What can hang from each mark
kudit: nirot
pofof: ninam vumos
zoze: ruze
buzip: zoze
sadu: kudit
ninam: sadu
ruze: buta ninam vumos
vumos: pofof ruze sadu
ketam: sadu

Each row was made from one small tree. The marks that hang from a mark follow it in brackets, in alphabetical order. Every link used is in the known rows. Write each row's tree.
(in the rows, 100 means zero)
Known rows
ruze[buta ninam vumos[pofof sadu[kudit]]]: 123; 108; 144; 76; 114; 113; 90; 69; 106; 102; 82; 105; 94; 98; 105; 78; 90; 92; 121; 81; 85; 45; 70; 118; 102; 93; 95; 91; 124; 82; 132; 99; 124; 45; 132; 53; 124; 106; 98; 69; 138; 92; 105; 57; 75; 110; 136; 62; 104; 95; 120; 114; 136; 129; 75; 99; 72; 119
ketam[sadu]: 91; 86; 126; 69; 111; 107; 77; 85; 98; 77; 82; 100; 116; 106; 89; 78; 81; 107; 128; 69; 74; 89; 83; 107; 109; 97; 128; 107; 112; 80; 112; 109; 144; 95; 124; 94; 105; 105; 109; 91; 97; 104; 114; 72; 74; 111; 112; 62; 78; 94; 92; 115; 121; 112; 94; 109; 94; 90
buzip[zoze]: 85; 84; 134; 74; 121; 115; 90; 87; 109; 67; 100; 103; 109; 99; 96; 81; 88; 106; 123; 73; 85; 89; 83; 102; 116; 93; 116; 109; 102; 88; 108; 112; 148; 83; 119; 79; 98; 92; 96; 102; 107; 89; 104; 62; 70; 116; 112; 61; 88; 102; 89; 104; 124; 139; 105; 112; 99; 101
vumos[pofof sadu]: 98; 80; 134; 85; 116; 98; 107; 75; 115; 74; 92; 106; 119; 97; 105; 83; 92; 95; 124; 58; 83; 72; 78; 120; 103; 98; 115; 100; 123; 92; 110; 92; 134; 73; 112; 77; 101; 95; 95; 91; 115; 100; 121; 67; 69; 115; 123; 74; 93; 99; 115; 140; 124; 100; 95; 97; 107; 97
ruze[buta ninam vumos[pofof sadu[kudit[nirot]]]]: 114; 109; 149; 88; 114; 101; 79; 73; 111; 91; 90; 94; 91; 94; 104; 79; 90; 97; 103; 92; 80; 42; 71; 132; 100; 97; 104; 100; 130; 77; 132; 96; 137; 48; 123; 34; 129; 106; 92; 68; 131; 94; 115; 57; 67; 101; 131; 63; 103; 94; 111; 128; 145; 115; 65; 100; 82; 113
pofof[vumos]: 99; 96; 130; 83; 116; 119; 101; 80; 107; 71; 98; 115; 112; 100; 93; 92; 96; 105; 139; 72; 79; 89; 92; 92; 107; 94; 117; 115; 111; 81; 104; 106; 130; 83; 118; 95; 109; 100; 111; 87; 104; 102; 103; 63; 78; 127; 105; 70; 84; 98; 109; 121; 114; 110; 110; 92; 85; 99
ruze[buta ninam vumos[pofof sadu]]: 112; 101; 151; 79; 111; 109; 94; 74; 108; 94; 80; 103; 94; 100; 111; 91; 91; 87; 129; 79; 93; 58; 77; 104; 101; 93; 132; 97; 134; 79; 129; 95; 132; 55; 127; 48; 133; 100; 105; 73; 133; 95; 114; 50; 80; 115; 134; 61; 99; 92; 96; 123; 144; 127; 84; 102; 67; 118
pofof[ninam]: 78; 104; 146; 80; 113; 112; 104; 89; 92; 68; 98; 110; 98; 99; 99; 81; 93; 96; 130; 77; 86; 90; 87; 94; 106; 95; 111; 120; 115; 88; 103; 112; 139; 84; 130; 74; 107; 101; 98; 91; 97; 97; 97; 68; 68; 117; 114; 76; 81; 102; 85; 125; 119; 110; 106; 109; 98; 90
vumos[pofof[ninam] ruze[buta] sadu[kudit]]: 111; 100; 160; 90; 108; 93; 102; 58; 105; 54; 81; 108; 113; 96; 107; 72; 86; 104; 120; 63; 74; 46; 57; 136; 87; 88; 71; 93; 122; 92; 114; 91; 110; 50; 129; 57; 91; 100; 83; 90; 113; 95; 95; 67; 65; 116; 144; 75; 94; 96; 140; 129; 120; 108; 84; 109; 112; 112
vumos[ruze sadu]: 104; 73; 140; 90; 105; 98; 112; 68; 104; 63; 92; 102; 129; 101; 103; 85; 100; 112; 132; 52; 86; 63; 68; 121; 100; 96; 101; 104; 117; 91; 106; 91; 130; 83; 113; 83; 97; 95; 90; 102; 100; 102; 114; 67; 67; 118; 128; 73; 90; 104; 116; 139; 113; 104; 95; 111; 113; 98
ninam[sadu[kudit]]: 87; 86; 128; 60; 116; 115; 82; 91; 108; 79; 99; 115; 119; 96; 94; 72; 90; 126; 120; 65; 78; 73; 79; 106; 122; 109; 82; 93; 96; 89; 126; 109; 127; 87; 116; 93; 99; 100; 92; 91; 117; 97; 88; 86; 68; 111; 112; 70; 112; 105; 127; 104; 105; 112; 81; 105; 107; 92
buzip[zoze[ruze]]: 106; 74; 130; 92; 126; 115; 106; 94; 108; 56; 86; 100; 115; 100; 88; 81; 94; 101; 121; 66; 88; 99; 92; 99; 124; 89; 115; 106; 102; 90; 110; 113; 144; 80; 122; 78; 94; 97; 88; 111; 92; 88; 98; 78; 61; 124; 108; 62; 90; 105; 101; 99; 119; 141; 106; 120; 97; 91
zoze[ruze[buta ninam[sadu] vumos]]: 112; 93; 144; 67; 116; 122; 87; 106; 104; 80; 75; 103; 97; 98; 99; 90; 100; 100; 131; 71; 91; 78; 101; 78; 126; 100; 132; 96; 120; 76; 144; 105; 126; 72; 130; 65; 134; 106; 109; 83; 116; 91; 80; 74; 75; 120; 119; 56; 109; 101; 95; 92; 134; 143; 76; 115; 55; 103
vumos[pofof[ninam] ruze[buta] sadu[kudit[nirot]]]: 108; 100; 165; 102; 109; 80; 93; 65; 109; 50; 90; 96; 111; 93; 105; 76; 87; 109; 104; 76; 68; 46; 60; 152; 84; 91; 81; 101; 129; 91; 113; 87; 117; 49; 120; 37; 98; 99; 79; 88; 100; 98; 104; 65; 56; 110; 143; 77; 91; 90; 129; 139; 132; 96; 77; 105; 122; 106
vumos[pofof ruze[ninam]]: 107; 93; 145; 83; 121; 103; 96; 65; 110; 67; 98; 95; 112; 87; 95; 93; 94; 81; 117; 68; 108; 69; 79; 95; 89; 105; 127; 101; 118; 88; 108; 92; 136; 82; 120; 83; 109; 101; 76; 93; 106; 102; 105; 51; 81; 130; 130; 81; 84; 88; 115; 132; 129; 121; 92; 107; 101; 101
zoze[ruze]: 112; 80; 124; 91; 125; 116; 114; 96; 101; 65; 84; 107; 112; 100; 91; 83; 101; 102; 123; 65; 88; 98; 96; 94; 119; 94; 118; 112; 111; 87; 108; 105; 137; 82; 117; 80; 102; 102; 90; 103; 85; 95; 96; 82; 68; 122; 110; 70; 87; 108; 106; 118; 109; 117; 103; 115; 97; 85
buzip[zoze[ruze[vumos]]]: 104; 81; 134; 94; 131; 128; 98; 94; 111; 76; 83; 104; 112; 102; 89; 91; 103; 92; 130; 68; 87; 95; 95; 94; 127; 83; 121; 103; 112; 83; 114; 113; 141; 78; 119; 66; 109; 97; 100; 102; 107; 91; 101; 71; 68; 122; 107; 57; 100; 106; 104; 99; 128; 155; 96; 116; 80; 100
ruze[buta]: 101; 90; 136; 66; 106; 114; 94; 90; 99; 76; 84; 115; 100; 101; 101; 83; 94; 112; 118; 80; 74; 87; 87; 96; 115; 95; 131; 104; 119; 81; 112; 97; 134; 65; 121; 71; 112; 96; 106; 91; 105; 94; 94; 65; 80; 113; 125; 64; 85; 101; 87; 107; 115; 116; 97; 106; 93; 109
kudit[nirot]: 86; 89; 133; 84; 115; 103; 89; 96; 105; 67; 109; 98; 106; 98; 93; 86; 97; 110; 106; 83; 79; 90; 94; 111; 110; 102; 128; 122; 118; 82; 103; 99; 153; 87; 107; 67; 111; 97; 91; 94; 92; 99; 113; 68; 66; 110; 112; 73; 87; 103; 81; 132; 126; 98; 93; 104; 109; 90

Write each row's tree
124; 97; 145; 78; 126; 120; 76; 92; 112; 85; 74; 108; 100; 91; 91; 80; 93; 96; 117; 73; 90; 64; 91; 93; 119; 101; 100; 82; 114; 83; 148; 101; 113; 56; 130; 63; 126; 108; 95; 76; 127; 95; 74; 78; 74; 121; 121; 61; 119; 96; 139; 92; 130; 145; 64; 108; 69; 109	zoze[ruze[buta ninam[sadu[kudit]] vumos[pofof]]]
87; 111; 169; 76; 119; 105; 55; 88; 110; 78; 91; 106; 97; 91; 99; 78; 89; 109; 107; 85; 59; 65; 88; 120; 114; 97; 96; 93; 126; 79; 129; 98; 121; 62; 120; 40; 121; 103; 103; 70; 124; 102; 87; 76; 66; 104; 123; 69; 117; 92; 118; 108; 144; 117; 60; 96; 96; 105	ruze[buta vumos[pofof[ninam[sadu[kudit[nirot]]]]]]
111; 94; 151; 65; 105; 105; 78; 76; 113; 51; 87; 108; 112; 94; 101; 95; 90; 115; 134; 66; 89; 62; 85; 84; 98; 106; 120; 98; 115; 78; 136; 96; 112; 74; 125; 91; 117; 103; 107; 84; 114; 101; 85; 57; 81; 131; 123; 66; 98; 87; 116; 104; 127; 125; 85; 102; 71; 113	pofof[vumos[ruze[buta ninam[sadu]]]]
89; 105; 143; 90; 116; 100; 104; 70; 102; 74; 94; 106; 106; 97; 102; 66; 84; 97; 125; 66; 79; 57; 65; 132; 97; 93; 64; 102; 115; 96; 108; 106; 127; 69; 128; 67; 98; 105; 84; 86; 113; 96; 106; 75; 58; 112; 121; 78; 96; 99; 130; 137; 119; 102; 93; 101; 108; 94	vumos[pofof[ninam] sadu[kudit]]
100; 105; 153; 103; 135; 120; 104; 85; 105; 77; 82; 104; 104; 98; 90; 93; 102; 70; 134; 69; 90; 93; 100; 89; 112; 82; 115; 108; 129; 82; 105; 105; 127; 75; 130; 59; 118; 104; 94; 88; 104; 102; 97; 74; 69; 127; 115; 75; 95; 98; 116; 122; 131; 128; 95; 106; 85; 91	zoze[ruze[vumos[pofof[ninam]]]]
115; 95; 145; 69; 105; 107; 94; 74; 98; 64; 85; 101; 97; 97; 101; 92; 95; 103; 118; 79; 96; 68; 78; 89; 95; 101; 129; 104; 117; 82; 117; 93; 130; 66; 128; 72; 115; 99; 88; 93; 101; 93; 91; 54; 81; 121; 139; 67; 81; 96; 92; 104; 125; 127; 93; 117; 86; 112	vumos[ruze[buta ninam]]
127; 102; 145; 91; 125; 121; 97; 88; 108; 84; 71; 101; 92; 96; 95; 92; 103; 76; 121; 81; 97; 84; 98; 84; 111; 90; 140; 98; 128; 77; 129; 99; 129; 55; 129; 54; 132; 102; 98; 82; 114; 94; 94; 61; 81; 125; 126; 66; 92; 94; 106; 101; 138; 143; 87; 107; 62; 109	zoze[ruze[buta ninam vumos[pofof]]]
101; 111; 160; 85; 112; 112; 92; 69; 101; 89; 79; 115; 97; 101; 109; 72; 88; 95; 126; 76; 68; 54; 68; 127; 102; 83; 80; 93; 127; 84; 120; 100; 115; 47; 133; 45; 113; 104; 104; 73; 131; 97; 99; 65; 67; 109; 133; 65; 104; 98; 122; 120; 131; 120; 80; 99; 87; 112	ruze[buta vumos[pofof[ninam] sadu[kudit]]]
81; 109; 157; 73; 125; 119; 73; 83; 109; 93; 96; 114; 109; 90; 95; 75; 89; 96; 127; 66; 75; 69; 84; 102; 114; 97; 80; 90; 115; 85; 122; 110; 121; 81; 126; 74; 112; 108; 97; 76; 131; 104; 87; 78; 71; 115; 116; 73; 120; 97; 139; 114; 131; 122; 71; 98; 94; 99	ruze[vumos[pofof[ninam[sadu[kudit]]]]]
108; 87; 152; 62; 102; 103; 78; 85; 105; 60; 87; 104; 110; 95; 102; 90; 93; 113; 120; 67; 95; 63; 80; 90; 104; 111; 126; 94; 115; 85; 134; 94; 125; 76; 124; 80; 116; 99; 94; 91; 113; 98; 83; 62; 80; 120; 130; 65; 98; 93; 98; 103; 126; 126; 82; 116; 86; 115	vumos[ruze[buta ninam[sadu]]]
124; 88; 148; 93; 125; 109; 99; 80; 118; 67; 67; 95; 100; 100; 105; 88; 92; 83; 124; 72; 93; 64; 83; 109; 108; 83; 122; 92; 126; 86; 135; 106; 135; 47; 130; 40; 123; 101; 99; 88; 123; 85; 111; 55; 67; 124; 126; 52; 101; 96; 103; 102; 150; 162; 87; 113; 63; 116	buzip[zoze[ruze[buta ninam vumos[pofof sadu]]]]
104; 85; 129; 88; 126; 114; 108; 96; 105; 56; 89; 92; 101; 98; 92; 82; 92; 94; 122; 77; 106; 89; 90; 89; 113; 96; 114; 111; 101; 89; 119; 119; 150; 80; 133; 72; 107; 105; 85; 102; 93; 83; 98; 66; 62; 128; 109; 60; 87; 101; 90; 101; 129; 149; 107; 125; 76; 90	buzip[zoze[ruze[ninam]]]
90; 102; 151; 80; 115; 108; 85; 67; 104; 51; 98; 115; 124; 92; 93; 81; 89; 115; 138; 55; 75; 58; 73; 106; 98; 99; 60; 99; 101; 85; 117; 108; 106; 84; 128; 96; 93; 107; 97; 86; 107; 106; 79; 76; 64; 130; 115; 77; 103; 94; 153; 117; 113; 112; 84; 100; 100; 93	pofof[ninam[sadu[kudit]] vumos[ruze]]
96; 111; 163; 96; 114; 99; 81; 78; 105; 78; 87; 101; 96; 98; 104; 75; 89; 99; 112; 87; 61; 54; 72; 139; 99; 84; 86; 104; 132; 80; 120; 95; 127; 48; 125; 27; 120; 104; 100; 73; 122; 98; 111; 67; 58; 101; 132; 67; 104; 94; 112; 132; 142; 107; 70; 97; 96; 107	ruze[buta vumos[pofof[ninam] sadu[kudit[nirot]]]]
118; 105; 157; 115; 124; 99; 99; 87; 104; 68; 76; 97; 99; 97; 98; 75; 96; 94; 111; 79; 64; 63; 79; 139; 106; 79; 84; 104; 132; 83; 123; 97; 120; 44; 126; 23; 114; 105; 97; 80; 107; 92; 103; 78; 49; 109; 128; 66; 102; 98; 127; 127; 139; 111; 71; 105; 93; 99	zoze[ruze[buta vumos[pofof[ninam] sadu[kudit[nirot]]]]]
117; 87; 139; 98; 135; 123; 105; 86; 112; 89; 82; 105; 115; 97; 86; 93; 106; 78; 127; 64; 89; 95; 102; 94; 123; 90; 129; 99; 125; 79; 112; 98; 130; 74; 116; 70; 117; 98; 96; 92; 107; 105; 102; 74; 78; 126; 117; 70; 100; 101; 128; 117; 124; 129; 88; 100; 87; 97	zoze[ruze[vumos[pofof]]]
128; 93; 146; 96; 120; 108; 110; 82; 109; 81; 68; 101; 100; 101; 104; 86; 101; 79; 130; 69; 94; 66; 85; 103; 109; 89; 127; 99; 132; 82; 134; 96; 125; 50; 128; 47; 131; 103; 101; 81; 118; 93; 108; 65; 72; 121; 132; 60; 100; 97; 109; 120; 139; 132; 83; 108; 61; 111	zoze[ruze[buta ninam vumos[pofof sadu]]]
75; 105; 143; 66; 112; 113; 85; 91; 97; 71; 102; 114; 108; 96; 95; 65; 85; 118; 127; 71; 76; 70; 76; 104; 114; 101; 69; 101; 101; 93; 121; 115; 127; 85; 130; 86; 98; 108; 90; 89; 110; 97; 81; 86; 61; 110; 109; 74; 107; 102; 116; 110; 113; 111; 88; 109; 103; 89	pofof[ninam[sadu[kudit]]]
106; 91; 148; 68; 105; 92; 63; 86; 107; 55; 99; 94; 102; 88; 97; 78; 89; 125; 96; 80; 83; 49; 74; 119; 101; 115; 101; 96; 109; 83; 136; 96; 128; 69; 120; 64; 110; 104; 81; 84; 107; 93; 84; 70; 65; 111; 130; 68; 101; 91; 111; 106; 128; 113; 64; 114; 105; 108	vumos[ruze[buta ninam[sadu[kudit[nirot]]]]]
127; 103; 147; 97; 104; 89; 93; 63; 107; 52; 95; 93; 106; 93; 101; 82; 90; 119; 112; 81; 81; 35; 62; 134; 82; 96; 82; 110; 116; 82; 125; 94; 122; 49; 126; 57; 110; 107; 93; 78; 107; 93; 108; 55; 61; 119; 131; 68; 86; 89; 127; 128; 129; 102; 83; 100; 87; 110	pofof[vumos[ruze[buta ninam] sadu[kudit[nirot]]]]
108; 105; 148; 57; 119; 121; 61; 82; 113; 99; 85; 110; 97; 90; 100; 78; 86; 101; 118; 79; 87; 55; 83; 97; 115; 107; 103; 81; 118; 79; 144; 104; 124; 61; 129; 66; 129; 105; 100; 68; 143; 97; 85; 63; 83; 114; 123; 63; 120; 94; 124; 92; 137; 141; 63; 100; 74; 117	ruze[buta ninam[sadu[kudit]] vumos[pofof]]
109; 98; 151; 73; 121; 122; 83; 79; 111; 98; 80; 113; 101; 98; 99; 91; 98; 92; 122; 80; 77; 84; 92; 93; 113; 91; 139; 93; 131; 75; 117; 93; 125; 62; 115; 58; 123; 92; 111; 79; 129; 104; 101; 56; 90; 115; 127; 65; 99; 95; 104; 105; 131; 132; 85; 94; 84; 118	ruze[buta vumos[pofof]]
110; 90; 140; 82; 140; 120; 77; 87; 122; 78; 87; 96; 112; 89; 86; 81; 87; 88; 119; 66; 98; 66; 85; 99; 120; 99; 88; 83; 103; 87; 140; 118; 130; 73; 129; 70; 112; 109; 85; 88; 128; 91; 86; 77; 63; 127; 108; 61; 122; 95; 138; 95; 139; 164; 71; 112; 74; 97	buzip[zoze[ruze[ninam[sadu[kudit]] vumos[pofof]]]]
128; 94; 139; 89; 118; 117; 100; 85; 106; 78; 73; 97; 98; 103; 101; 73; 89; 103; 125; 76; 87; 55; 67; 118; 114; 82; 81; 95; 109; 85; 140; 116; 132; 46; 139; 45; 114; 109; 95; 88; 119; 78; 96; 68; 58; 114; 123; 43; 106; 105; 109; 92; 132; 162; 84; 125; 61; 112	buzip[zoze[ruze[buta ninam vumos[sadu[kudit]]]]]
107; 98; 154; 110; 132; 112; 104; 77; 110; 69; 81; 99; 114; 97; 96; 72; 89; 85; 132; 61; 79; 65; 72; 132; 111; 75; 62; 96; 112; 91; 118; 117; 124; 62; 135; 48; 97; 106; 88; 91; 118; 91; 103; 77; 52; 121; 113; 63; 107; 102; 140; 117; 134; 148; 88; 110; 89; 95	buzip[zoze[ruze[vumos[pofof[ninam] sadu[kudit]]]]]
